What can hang from each mark
Q_619: Q_783 Q_788
Q_667: Q_383
Q_383: Q_667
Q_788: Q_619
Q_793: Q_783
Q_783: Q_197 Q_589 Q_619 Q_793
Q_589: Q_667 Q_783
Q_197: Q_783

Every row comes from one small tree of marks. The marks that hang from a mark follow it in brackets, in the order of their numbers. Every link used is in the known rows. Which tree was each row made from?
Known rows
Q_619[Q_783[Q_197] Q_788]: [ 1.83  3.50 -1.59 -0.51 -4.43  1.79 -0.11 -1.24 -4.54 -3.93 -0.16  2.98
 -0.28 -0.39 -0.03  2.60 -5.13 -3.78  5.72  0.82  1.90  0.26]
Q_788[Q_619[Q_783[Q_793]]]: [-1.83 -1.37 -3.27  3.17 -2.80 -1.13 -1.42 -2.45 -0.94 -1.90 -1.89  4.65
  2.26  5.27  0.24 -0.47 -3.50  0.16  1.23 -0.30  2.50 -0.05]
Q_589[Q_667[Q_383] Q_783[Q_197 Q_793]]: [ 2.13 -0.68 -1.59  3.89  3.15  0.59  2.27 -0.74  2.30 -0.90  3.42 -6.56
 -0.28 -1.14 -0.23 -2.11  4.18  2.13 -4.96  0.80 -0.62 -0.87]
Q_589[Q_667[Q_383] Q_783[Q_793]]: [ 1.47 -2.62 -3.54  1.79  1.99 -1.24  3.42  1.59  5.05  0.80  2.95 -5.50
  1.48 -1.77 -0.40 -2.99  3.51  2.79 -6.66  0.15 -0.64 -0.71]
Q_197[Q_783[Q_619]]: [-0.79 -1.17  0.43 -5.37  1.18 -0.12 -0.07  3.02 -0.01  0.97 -0.09  0.99
  2.04 -5.53 -2.53 -2.09  0.86  0.31  2.14  2.30 -0.97 -1.11]
Q_197[Q_783]: [ 0.75  0.54  0.91 -2.73  1.36 -0.56 -0.46  4.86  1.04 -0.69 -0.19  0.31
  0.76 -3.18 -2.14 -1.59  1.74 -2.33  2.75  3.23 -3.55 -1.97]
Q_197[Q_783[Q_589 Q_619[Q_788] Q_793]]: [-1.41  0.58  0.59 -3.22 -0.01  0.44 -0.12  2.44  0.53 -0.34 -1.45  3.59
 -1.07 -1.52 -3.33 -1.80  0.35  2.20 -2.97  5.33  0.51 -0.48]
Q_783[Q_589 Q_619]: [-2.18 -2.78  3.00 -2.33  1.23  0.39 -0.31 -0.75 -0.06  4.19 -1.29  1.62
  1.31 -1.45  1.21 -0.34  2.42  0.51  0.11 -0.33 -1.84  0.62]
Q_788[Q_619[Q_783[Q_197 Q_589 Q_793]]]: [-1.49  0.51  0.88  5.05 -1.22  0.12 -1.94 -5.09 -2.03 -1.76 -1.86  3.88
 -0.50  7.87  0.13  1.03 -1.64 -0.45  0.94  0.91  0.40  0.32]
Q_788[Q_619[Q_783[Q_589 Q_793]]]: [-2.08 -0.96 -0.38  3.38 -2.25 -1.21 -1.01 -3.22  0.23 -0.25 -2.11  4.93
  0.77  7.18 -0.21  0.44 -2.12  0.26 -0.38  0.63  0.35  0.20]
Q_383[Q_667]: [ 2.22 -1.36 -1.84  0.05  1.87 -0.19  1.12  2.00 -0.42 -0.65  2.45 -1.18
  2.84 -2.94 -2.48 -1.41  0.52  1.11  2.99 -3.01 -3.35 -0.62]
Q_619[Q_783[Q_589] Q_788]: [ 0.80  1.74  0.04 -2.20 -5.12  0.27  1.43  0.13 -0.67  0.26 -1.36  4.65
 -0.35  1.25 -1.18  2.58 -3.69 -3.02  2.30  1.27 -0.91  1.15]
Q_667[Q_383]: [-0.79 -2.61 -1.15  0.01  1.54 -0.03  0.94  3.03  0.68 -0.55  2.05 -0.22
  2.17 -2.16 -1.19 -0.25 -2.57 -0.09  2.05 -0.15 -4.08 -1.04]
Q_589[Q_667[Q_383] Q_783[Q_197]]: [ 2.36 -1.65 -0.47  1.53  3.30  0.99  3.39  0.45  1.89  1.44  4.51 -7.64
  0.12 -2.45  0.09 -1.18  3.67 -0.43 -1.77 -0.54 -3.16 -0.92]
Q_783[Q_197 Q_619]: [-0.75 -0.58  0.88 -0.23  1.78  2.15 -2.37 -2.09 -4.82 -0.24  0.27 -0.25
  1.49 -4.11  2.29 -0.29  0.31 -0.02  4.59 -1.20  1.69 -0.53]
Q_197[Q_783[Q_589[Q_667[Q_383]] Q_793]]: [ 0.23 -0.14  2.66 -0.18  3.37 -1.75  2.16  1.90  6.10 -1.41  0.93 -0.06
 -0.92  1.12 -5.36 -1.22  2.48  1.59 -5.12  5.59 -5.33 -1.65]
Q_619[Q_783[Q_197 Q_589 Q_793] Q_788]: [ 1.32  4.66  0.74  2.40 -3.65  1.51 -0.72 -3.67 -3.00 -4.26 -1.37  4.59
 -2.46  3.31 -0.72  2.79 -2.96 -1.46  0.34  3.08  1.76  0.94]
Q_793[Q_783[Q_589[Q_667[Q_383]] Q_619]]: [-1.72 -3.14  0.98 -3.57  2.47 -3.03  1.34  2.65  4.74  4.84  1.60 -4.63
 -0.08 -1.03 -0.50  1.43 -1.34  1.51 -0.58 -5.89 -2.21  1.03]
Q_197[Q_783[Q_589[Q_667]]]: [ 1.02 -0.25  3.62 -2.03  2.96 -1.68  2.41  3.13  5.37  0.86  0.22 -1.05
 -0.52  0.17 -3.47 -1.22  3.78 -2.13 -1.50  3.56 -6.89 -1.60]
Q_589[Q_667[Q_383] Q_783]: [ 1.59 -3.65 -1.99 -0.75  2.20 -0.49  4.45  2.72  4.77  3.26  3.53 -6.99
  1.79 -3.13 -0.41 -2.06  3.37  0.16 -3.45 -1.05 -3.15 -0.93]
Q_788[Q_619[Q_783[Q_197 Q_793]]]: [-1.15  0.33 -1.91  4.82 -1.76  0.16 -2.35 -4.39 -3.01 -3.04 -1.23  3.60
  0.90  5.87  0.32  0.33 -3.18 -0.26  2.71  0.21  2.42 -0.41]

Write each row's tree
[ 1.32  2.78  3.26  3.49  0.36 -1.06  0.47 -6.74  1.67 -2.53 -0.10  1.39
 -0.93  3.42 -1.30  2.53  1.39 -0.79 -1.24  2.08 -0.97 -0.04]	Q_619[Q_783[Q_197 Q_589[Q_667] Q_793]]
[-1.66 -1.36  1.88 -3.49  1.30 -2.34 -1.95  3.37  1.66  4.71 -0.65 -2.48
 -0.81 -1.67  1.95  1.37 -0.21  0.09  1.75 -5.53 -0.77  1.10]	Q_793[Q_783[Q_589 Q_619]]
[-1.28 -2.34 -2.11  0.15 -0.17 -0.51  1.88 -0.75  2.82  0.13 -0.43  1.97
  0.24  1.59  0.14 -1.81 -0.21  3.63 -6.12  0.79  3.21  0.51]	Q_783[Q_589[Q_667] Q_619[Q_788] Q_793]
[ 1.10 -0.38  2.60 -1.40 -0.88 -2.26  2.52 -3.49  3.58  1.48 -0.47  1.29
  0.84  1.41 -1.40  2.25  0.64 -2.77  0.11  0.25 -3.81  0.22]	Q_619[Q_783[Q_589[Q_667]]]
[ 0.44  2.48 -1.03  0.21 -4.90 -0.01  0.18 -0.97 -0.17 -2.56 -2.14  5.76
 -0.90  2.75 -1.46  2.02 -3.49 -0.52 -1.27  2.78  1.70  0.76]	Q_619[Q_783[Q_589 Q_793] Q_788]
[ 1.12  1.58 -1.63  0.37 -4.02 -1.27  2.73 -1.91  2.60 -2.53 -1.09  3.88
 -0.47  3.37 -1.93  1.32 -2.99 -0.55 -3.22  1.85  1.33  0.58]	Q_619[Q_783[Q_589[Q_667] Q_793] Q_788]
[-1.02 -0.93 -3.67 -4.14 -1.40 -1.64 -1.83  6.46 -0.71  1.91 -0.31 -1.90
  0.56 -3.66  2.26  0.59 -4.45  0.04  3.70 -6.36  3.58  0.99]	Q_793[Q_783[Q_619[Q_788]]]
[-0.90  0.40  2.49 -0.31  0.07  3.65 -1.06 -1.37 -4.73  0.64 -0.43  1.49
 -1.71 -0.08  1.79  0.70 -0.38 -0.53  2.15  0.47  0.01  0.78]	Q_783[Q_197 Q_589 Q_619[Q_788]]
[-0.38  0.04 -1.95 -0.93 -0.47  3.39 -1.47  0.03 -6.35 -1.73  0.21  0.82
  0.79 -3.30  2.42 -0.49 -2.93 -0.40  4.71 -1.15  3.23  0.00]	Q_783[Q_197 Q_619[Q_788]]
[ 0.83  1.29 -2.72  0.67 -1.16  3.49 -2.21  0.27 -4.99  0.20  0.05 -2.04
 -0.27 -3.83  3.37 -2.37  2.69  2.30 -1.71  0.71  6.26  0.47]	Q_589[Q_783[Q_197 Q_619[Q_788] Q_793]]
[-0.29  1.10 -1.61 -2.01 -0.34 -0.09 -3.07  3.99 -3.56  0.14  0.52 -3.07
 -1.03 -2.90  2.86  1.36 -4.01 -0.31  5.13 -5.90  3.48  0.87]	Q_793[Q_783[Q_197 Q_619[Q_788]]]
[ 3.55 -0.39 -0.18  2.06  2.47  0.85  1.63  0.46  1.07  1.52  2.27 -7.66
  0.34 -1.88  2.94 -2.12  6.68 -2.48 -0.85 -1.33 -1.14 -0.83]	Q_589[Q_667 Q_783[Q_197]]
[ 1.46  3.76  1.83 -0.04 -3.85  2.11  0.27 -2.20 -3.10 -1.99 -0.98  3.64
 -2.22  2.00 -0.62  3.58 -3.37 -3.99  3.63  1.80 -1.06  0.80]	Q_619[Q_783[Q_197 Q_589] Q_788]
[-0.97  1.39  1.65 -1.95  0.59  0.03 -2.61  2.88 -2.30  2.00 -0.29 -2.46
 -2.92 -0.62  2.13  2.14 -2.17 -0.69  3.46 -4.75  0.68  1.49]	Q_793[Q_783[Q_197 Q_589 Q_619[Q_788]]]
[-1.58 -1.44 -5.15 -0.54 -2.33  0.70 -1.31  1.80 -2.31 -2.34 -1.13  3.44
  1.86 -2.65  1.57 -2.51 -3.11  3.69 -1.49  0.33  7.12  0.13]	Q_783[Q_619[Q_788] Q_793]
[-1.03  1.60  1.09  2.62  0.24  3.09 -2.21 -2.52 -4.32 -2.18 -1.06  2.77
 -2.23  1.12  1.31 -0.12 -0.01  2.48 -2.14  2.35  3.29  0.72]	Q_783[Q_197 Q_589 Q_619[Q_788] Q_793]
[ 0.29  1.92  2.21  1.04 -1.95 -1.52 -0.49 -3.86  1.48 -0.84 -2.12  4.33
  0.24  2.18 -1.05  1.96  0.59 -0.48 -1.20  2.41 -0.38  0.45]	Q_619[Q_783[Q_589 Q_793]]
[-1.59 -2.17 -1.12  3.49 -1.39 -1.98  0.94 -3.86  2.18 -0.43 -1.30  3.45
  0.82  7.72 -0.62 -0.03 -1.93  0.19 -1.72  0.09  0.06  0.04]	Q_788[Q_619[Q_783[Q_589[Q_667] Q_793]]]
[ 1.58 -0.92 -1.91  1.48  2.19  0.85  0.76 -2.41  0.50  1.36  1.88 -5.84
  1.09 -3.23  2.87 -3.22  5.89  2.95 -4.37 -0.57  4.14 -0.45]	Q_589[Q_667 Q_783[Q_197 Q_619 Q_793]]
[ 0.52  2.52  4.16  1.66  2.54 -1.24 -3.42  2.90 -0.07  1.15 -0.12 -4.13
 -3.10  1.98  2.53  2.85  1.28 -3.13  3.50 -4.29 -3.78  0.27]	Q_793[Q_783[Q_197 Q_589]]
[ 0.59  2.30 -4.16 -0.16 -5.87 -0.14 -0.22  0.18 -1.32 -4.27 -1.38  4.93
  0.79  0.40 -0.90  0.93 -5.24 -0.52  0.82  1.79  4.52  0.49]	Q_619[Q_783[Q_793] Q_788]
[-1.58  1.21  3.63  3.04  2.76  1.95 -3.06 -4.76 -2.94 -0.93 -1.03  1.61
 -1.21  0.81  1.56 -0.18  3.18  2.76 -1.98  1.77  1.68  0.29]	Q_783[Q_197 Q_589 Q_619 Q_793]
[-1.09  1.20  3.70 -1.32  2.39 -0.77 -3.16  1.07 -1.23  2.89 -0.15 -3.60
 -2.23 -0.71  2.43  2.47  0.48 -0.50  3.17 -4.91 -0.76  0.95]	Q_793[Q_783[Q_197 Q_589 Q_619]]
[-1.00 -0.51 -0.85  2.64 -1.66  0.26 -1.44 -3.36 -3.42 -1.38 -0.79  2.80
  1.26  4.57  0.65  0.89 -3.54 -2.42  4.93 -0.84  0.40 -0.48]	Q_788[Q_619[Q_783[Q_197]]]
[-1.28 -0.92  3.93 -5.26  2.04  0.10  0.16  2.01  1.04  2.94 -0.72  1.60
  0.17 -3.04 -3.00 -0.87  2.66 -0.01  0.11  3.50 -3.58 -0.52]	Q_197[Q_783[Q_589 Q_619]]
[-0.97 -2.72  3.21 -5.66  3.63 -0.95  3.25  1.21  4.67  2.91  1.51 -0.46
  0.19 -2.85 -5.46 -0.54  1.41  1.70 -2.15  3.32 -5.16 -0.90]	Q_197[Q_783[Q_589[Q_667[Q_383]] Q_619]]
[ 1.14 -2.64 -5.68 -1.28 -0.93 -0.10  2.55  1.61  2.10  1.79  0.85 -3.59
  1.85 -3.39  2.12 -4.28  3.05  3.16 -5.96 -0.93  5.76  0.06]	Q_589[Q_667 Q_783[Q_619[Q_788] Q_793]]
[ 2.07  2.71 -0.43  4.06  0.93  2.15 -2.52  0.51 -2.96 -0.75 -0.13 -3.26
 -0.53 -1.59  3.65 -2.05  6.26 -0.04 -1.42  1.12  1.73 -0.71]	Q_589[Q_783[Q_197 Q_793]]
[-0.11 -1.57  1.42 -0.59  2.95 -3.92  0.94  4.62  5.93  2.83  1.46 -5.06
 -1.24  1.28 -0.40  1.58 -0.44 -0.90 -0.49 -5.11 -5.33  0.45]	Q_793[Q_783[Q_589[Q_667[Q_383]]]]
